Each row was made from one path, in order. Every step used is in the known rows, and no mark comes twice. Write each row's path.
In the rows, 128 means zero.
Known rows
pifi kifik famil fumuk: [ 69 130 162 108 155 153 102 139 120  80 110 102  85 172 136 104 132 105
 165 144  97 134 124 118 131 173 109  85  98 153 125 117 131  95 155 141
 118  50 102 155 102 140 142 134 121 109 162 108 110 169 187 102 171]
tigo gunu funisi: [ 77 113  90 133 177 119 123 121 138 121 115 144 155 156 134 103 182  95
 129  82 123 133  94 122 135 136 164  73 116 124 120 123 156 120 145 121
 110 152 194 140 153  74 151  97 112 131 121  74 185 100 130 116 123]
gunu famil fumuk kifik pifi: [124 138 141  90 119 182  99 116 163 118  98  82  54 177 148 108 128 139
 134  48 126 106 106  79 112 109 109 100 106 182 126  37 138 100 185 143
 129 118  47 156 108 137 164 189 163 186 138  58 185 151 165  88 160]
pifi fumuk: [ 78 132 102 102 147 153 118 135 124 102 103 130 136 144 134 107 183  98
 134 134 114 128 151 128 152 205 101 100 103 146 121 144 143 155 180 143
 129  99 118 157 125 119 127 160 112 111 152 113 126 139 131  81 145]
famil kifik: [138 151  85 103 162 120 131 129 169 110 121 101 133 151 140 132 142 122
 163 134 111 122 156 123 120 113 126 121 103 146 108  81 151  77 119 131
 132 118 129 134 119 117 112 133 117 132 140 144 141 138 118 105 154]
tigo gunu famil fumuk kifik pifi: [ 85 112 128  98 140 171 115 119 177 143 109  82  86 179 144  88 146 133
 132  37 119 113  85  70 106 110 129  93 100 158 116  66 146 106 188 129
 113 146 115 137 134 106 178 170 131 178 112  38 163 138 176  91 145]
fumuk gunu: [108 142 104  91 137 154 147 127 128  96 133 122 145 131 131 114 194 105
 142 135 115 116 153 127 139 125 145 109  89 132 136 101 148 152 167 156
 110 130 155 151 129 100 110 143 153 126 132 102 127 153 124  94 122]
pifi kifik famil gunu funisi: [ 81 166 114  90 199 134 112 141 108  76 114 139 148 183 129 133 159 103
 130  88 104 126 104 126 127 169 136  76 107 193 134  98 179 107 140 133
 112  61 132 173 114 143 163  64 118 120 130  74 123 138 197  98 153]
funisi gunu: [118 113 122  98 191 145 127 141 161 109 120 132 140 144 141 108 178  95
 164 140 112 141 127 119 120 103 145  83 121 109 138 117 110 138 184 118
 115 145 142 153 133  81 144 103 108 120 140 120 128 133 144 137 137]
pifi fumuk kifik famil: [ 89 136  76  77 136 183 124 126 107  86 125 120 104 155 131 128 171 128
 145 103 114 108 138 119 129 200 107 103 102 156 118 112 150 156 174 156
 116  76  96 172 114 119 148 194 152 143 152  95 134 153 129  83 139]
famil fumuk gunu: [ 87 147 107 104 124 162 147 131 148  95 127  94  87 133 140 110 180 111
 169 142 105 120 154 105 135 111 141 107  81 117 136 104 146 140 163 142
 109 101 137 143 121 119 107 153 157 135 182  94 137 156 170  85 133]
gunu famil kifik fumuk: [ 97 169 154 111 152 146  97 126 155  90 122 102  78 167 144  88 131 113
 154  83 113 119 116 122 121 142 113  94 118 185  95  53 140  91 151 148
 139 117  96 137 130 124 161 136 130 146 138 114 202 139 143  96 176]
kifik famil fumuk gunu funisi: [ 78 166 121 120 122 163 138 120 105  63 134 121  87 149 142 114 178  99
 157  88 110 118 105 117 131 139 172  76 101 144 147  93 153 123 157 156
  99  76 130 166 123 114 152 129 165 140 195  83 157 152 172 105 146]
kifik fumuk gunu: [ 38 153 146  86 147 169 138 131 113  86 137 122 134 130 131 101 186  89
 152 153 105 108 150 126 140 144 114 101  93 126 110 112 142 143 160 173
 115 108 139 150 150  85 121 151 166 115 164  91 162 142 147  76 140]
fumuk famil gunu: [123 202  67 108 113 152 166 116 129 121 141 110 145 168 141  94 133 117
 159 106 125 128 138 111 118 112 125  97  79 166 132 137 186 142 148 141
  92 108 136 129 133 151 138  73 107 115 137 107 148 129 181  90 117]
biva gunu: [116 124 104 112 132 148 125 135 125 107  95 123 118 152 137 105 147  89
 139 192 100 122 137 122 154 140 123 104 111 124 133 100 162 157 199 129
 143 135 137 171 120  98  89 101 135 102 131 165 158 149 155 157 126]
biva gunu famil fumuk: [116 148 129 131 110 165 106 135 139  95  89 101  33 167 148  69 132  98
 144 134 102 130 105 104 151 139 131  91 116 154 138  68 155 160 224 123
 147 120  99 167 109 130 122 101 142 135 150 139 198 163 196 152 146]
biva gunu famil fumuk kifik pifi: [118 133 142  93 107 189 102 127 155 107  78  86  45 174 146 107 131 119
 131 104 105  95 101  78 130 112 112 106 112 166 135  21 160 132 235 133
 149 128  65 181 101 121 136 145 173 176 141  95 197 159 205 133 148]
funisi gunu famil fumuk kifik: [136 129 118  96 164 174 110 137 184  99 118  95  36 159 147  95 163 129
 175  74 116 128 100  94 105  86 145  80 122 134 139  57 114 146 203 110
 116 128  94 151 113 110 172 137 154 190 155  78 183 144 181 120 144]
famil fumuk kifik gunu funisi: [ 94 124 124 100 148 161 104 128 138  88 106  95  97 144 137 138 146 129
 168 119 112  88 116  96 119 109 139  86  94 115 137  69 157 115 145 136
 122  66 120 172  99 113 123 158 198 202 213  57 209 123 176 128 140]
famil fumuk: [101 134 110 119 137 146 127 127 151 113 110 100  79 148 146 107 136 106
 169 141 108 140 144 104 135 123 119 100  93 120 128 118 139 110 143 130
 120  94 111 139 118 124 112 149 130 120 183 121 141 146 160 104 150]

Write each row's path
[ 98 149 157  99 194 150 106 143 179  87 127 108  87 161 146  90 164 102
 171  88 107 126 102 116 108 107 138  78 135 154 113  59 112 110 189 123
 130 137 113 144 133  95 184 105 117 155 146 103 183 131 171 115 172] | funisi gunu famil kifik fumuk
[ 34 122 184  92 188 148  91 143 122  90 100 120 122 157 125 105 152  92
 154 170 100 119 142 130 144 175  71  94 105 145  98 119 127 104 149 149
 134  77 112 154 124 108 128 132 134  95 142  90 157 140 165  77 167] | pifi kifik fumuk
[120 121 157  79 161 185 106 136 192 110 102  93  66 169 149 111 160 127
 155  55 119 113  92  76  97  75 131  83 123 153 141  40 110 116 220 121
 120 139  69 160 112 104 191 152 147 195 149  50 165 141 192 112 158] | funisi gunu famil fumuk kifik pifi
[114 134 143  96 165 127 108 141 151  94 121  89 179 145 138 126 135 118
 163 164  98 100 144 122 115 123 140 105  91 136 119  80 149  79 135 145
 139  90 150 152 111 111 114 127 125 156 163 119 129 137 145 146 159] | famil kifik gunu
[113 178  54 100 187 124 138 129 133 112 115 147 156 164 138 139 170 108
 127  76 116 130 122 117 128 119 150  86 105 164 140  94 203 121 127 117
 112 110 150 159 133 131 139  61 124 139 144  81 160 104 173  99 129] | famil gunu funisi
[ 36 155 191 112 136 158 107 130 113  87 116 111 113 161 124  86 136  93
 172 161 113 110 136 129 139 169  67  88  96 156 100 135 128 116 155 162
 119  79 104 136 124 117 142 113 134  99 147  87 186 133 175  66 156] | pifi kifik fumuk famil
[150 141 124 104 190 141 107 140 191  92 121 107  96 159 147  97 162 117
 165  78 113 133 104 116 108  95 158  84 133 159 130  54 115 114 192 111
 129 151 123 144 123 107 179  92 107 162 125 113 164 140 152 133 159] | funisi gunu famil kifik
[113 117 123  87 158 154  94 124 116  84 111 122 153 144 128 148 157 129
 143 121 121  80 114 118 122 123 144  86 103 129 134  61 157 128 146 151
 126  95 135 183 108  93 128 146 201 198 166  59 211 115 131 142 127] | fumuk kifik gunu funisi
[ 74  94 201  91 182 139  72 153 119  85  95 108 180 153 124 107 148 103
 146 187  96 106 131 127 139 172 108  87  90 144 128 111 131 108 166 152
 135  72 140 168 101 117 121 114 128 129 137  83 114 150 168 135 159] | pifi kifik gunu
[129 175  35  72 165 159 142 117 113  90 140 131 122 173 135 158 153 137
 138  60 116 109 110 113 104 120 153  91 103 170 135  67 199 125 127 138
  99  86 123 169 123 124 154 117 169 172 145  75 167 129 162 104 123] | fumuk kifik famil gunu funisi
[139 187  92 128 100 139 150 109 154 106 140  93 114 158 141 107 123 122
 182 121 130 113 146 122 117 107 123 112  95 154 113 106 150  98 133 148
 112 117 124 118 121 133 129 111 118 131 147 136 183 134 133  93 138] | fumuk famil kifik
[134 117 151  81 136 171  86 126 126  89 117 100 123 157 134 104 132 141
 137 100 117  92 107 112 117 134 130  88  97 160 131  50 142 138 173 162
 127 105 110 171 110 114 146 163 178 195 136  72 183 148 134 145 138] | fumuk kifik gunu famil
[ 77 170 134 117 103 153 123 133 133  81 123  88 155 145 136  96 158 116
 170 137 113  89 144 118 128 183 109 100  85 154 119 134 149 134 176 160
 125  71 133 147 103 138 145 125 116 143 181  95 161 134 172  88 150] | pifi fumuk famil kifik gunu
[ 66 115 153  83 146 164 112 133 137 121  85 123 177 159 138 124 177  93
 107 109 117 107 138 105 138 185  86 107 105 169 122 118 136 104 194 157
 137 113  87 168 123 113 154 174 106 115 138  74 109 137 149  67 163] | kifik pifi fumuk
[ 74 158 120  99 168 136 123 131 156  99 127 100 119 148 139 124 143 108
 174 148 101 113 153 123 119 129 105 111 104 140  88  89 147  71 119 144
 134 102 118 134 132 102 122 142 133 126 167 132 171 130 140  88 168] | famil kifik fumuk
[152 163 112 115 146 132 102 122 164 101 118  99  85 167 145  96 132 126
 143  70 121 129 117 123 121 130 134 103 116 191 115  50 146  97 151 136
 135 133 105 136 120 137 152 126 117 154 116 125 178 145 122 111 165] | gunu famil kifik
[121 132 148 118 165 161 105 141 176  95 112 107  57 160 151  73 159 105
 167  82 112 146  96 103 119 103 151  67 124 137 144  84 107 140 209 108
 116 132 108 147 123 112 176 108 119 153 158  94 166 144 185 128 157] | funisi gunu famil fumuk
[ 87 138 127  81 157 143 119 135 172 118  95  96 165 160 141 147 171 112
 132 114 110  95 152 100 122 152  94 123 104 172 109  79 148  63 165 143
 145 110  96 155 112 119 142 170 105 142 144  91 115 132 147  62 175] | famil kifik pifi fumuk
[ 99 116 120 126 155 139 113 122 147 131 123 120 121 171 141  53 154 108
 122  63 120 146  87 115 130 149 149  78 111 157 116 109 141 135 177 130
 112 163 164 130 153  97 170 116  92 130  86  85 156 136 131 116 135] | tigo gunu famil
[ 88 167  40  58 150 178 145 135 116  94 132 114 125 165 133 138 176 132
 139  88 103 110 142 108 117 188 113 108  89 169 125 111 189 162 173 145
 106  65 111 172 116 141 148 157 140 151 153  83 104 149 174  70 133] | pifi fumuk kifik famil gunu
[ 64 171 116  83 160 149 146 134 154  86 143  95 124 134 134 127 178 109
 171 147 100  97 164 122 122 115 122 121  92 135  98  76 153 100 138 154
 126 105 141 138 135  95 116 150 158 140 170 107 165 140 150  71 154] | famil kifik fumuk gunu
[117 147 140 130 124 156 100 121 147 104 105 101  42 166 151  70 131 115
 147  76 119 141 106 105 134 139 129  84 107 168 130  79 135 123 170 135
 125 112  85 140 120 144 152 140 126 144 154 104 183 156 159 107 160] | gunu famil fumuk
[134 142 101 105 113 179 110 131 150  95  91  88  17 166 143  95 133 124
 150 114 105 112 108  94 138 122 124 101 112 149 135  39 164 170 222 122
 146 116  90 174 100 128 114 128 180 171 146 121 219 163 195 145 131] | biva gunu famil fumuk kifik
[ 98 126  65  76 144 170 123 129 135 102 108 117 111 143 128 136 183 128
 143 118 118 105 157 114 135 182  92 116  99 142 116 112 151 161 176 142
 125  94 105 163 112 117 125 192 158 153 147  88 155 139 126  67 129] | pifi fumuk kifik
[113 181 139 136 115 133 119 117 132  73 128 100 155 151 139 113 132 116
 173 113 128  85 114 123 117 115 150  86  96 153 128  85 157  95 139 157
 118  91 147 146 109 119 147  80 144 165 175  90 224 111 154 128 142] | fumuk famil kifik gunu funisi
[ 83 173  37  73 164 171 133 130 110  80 124 136 123 164 131 149 190 128
 130  48 115 103 120 113 122 189 128  91 105 175 130  94 196 158 163 138
 108  65 116 182 114 136 165 139 157 167 167  58 153 125 174  71 132] | pifi fumuk kifik famil gunu funisi
[118 131  76  91 136 166 130 122 161 115 114  86  56 148 139 133 139 138
 175 126 115 115 151  95 118 102 113 115  91 117 121  84 149 117 140 129
 116  92  96 144 108 122 105 184 175 164 177  98 173 145 151  94 136] | famil fumuk kifik
[ 32 187 153 105 168 150 117 133 115  81 113 126 126 173 125 107 155  96
 156 108 115 105 118 121 132 158  90  80 101 175 111 119 174 121 145 142
 112  67 122 149 126 136 162  59 141 124 155  50 217 106 222  54 149] | pifi kifik fumuk famil gunu funisi
[ 67 143  99  88 135 165 138 137 121  85 118 124 142 126 128 110 228  99
 136 129 111 110 162 126 154 190 121 111  88 142 131 132 150 180 196 156
 118 104 145 162 124 113 123 162 140 126 155  87 115 151 144  58 128] | pifi fumuk gunu
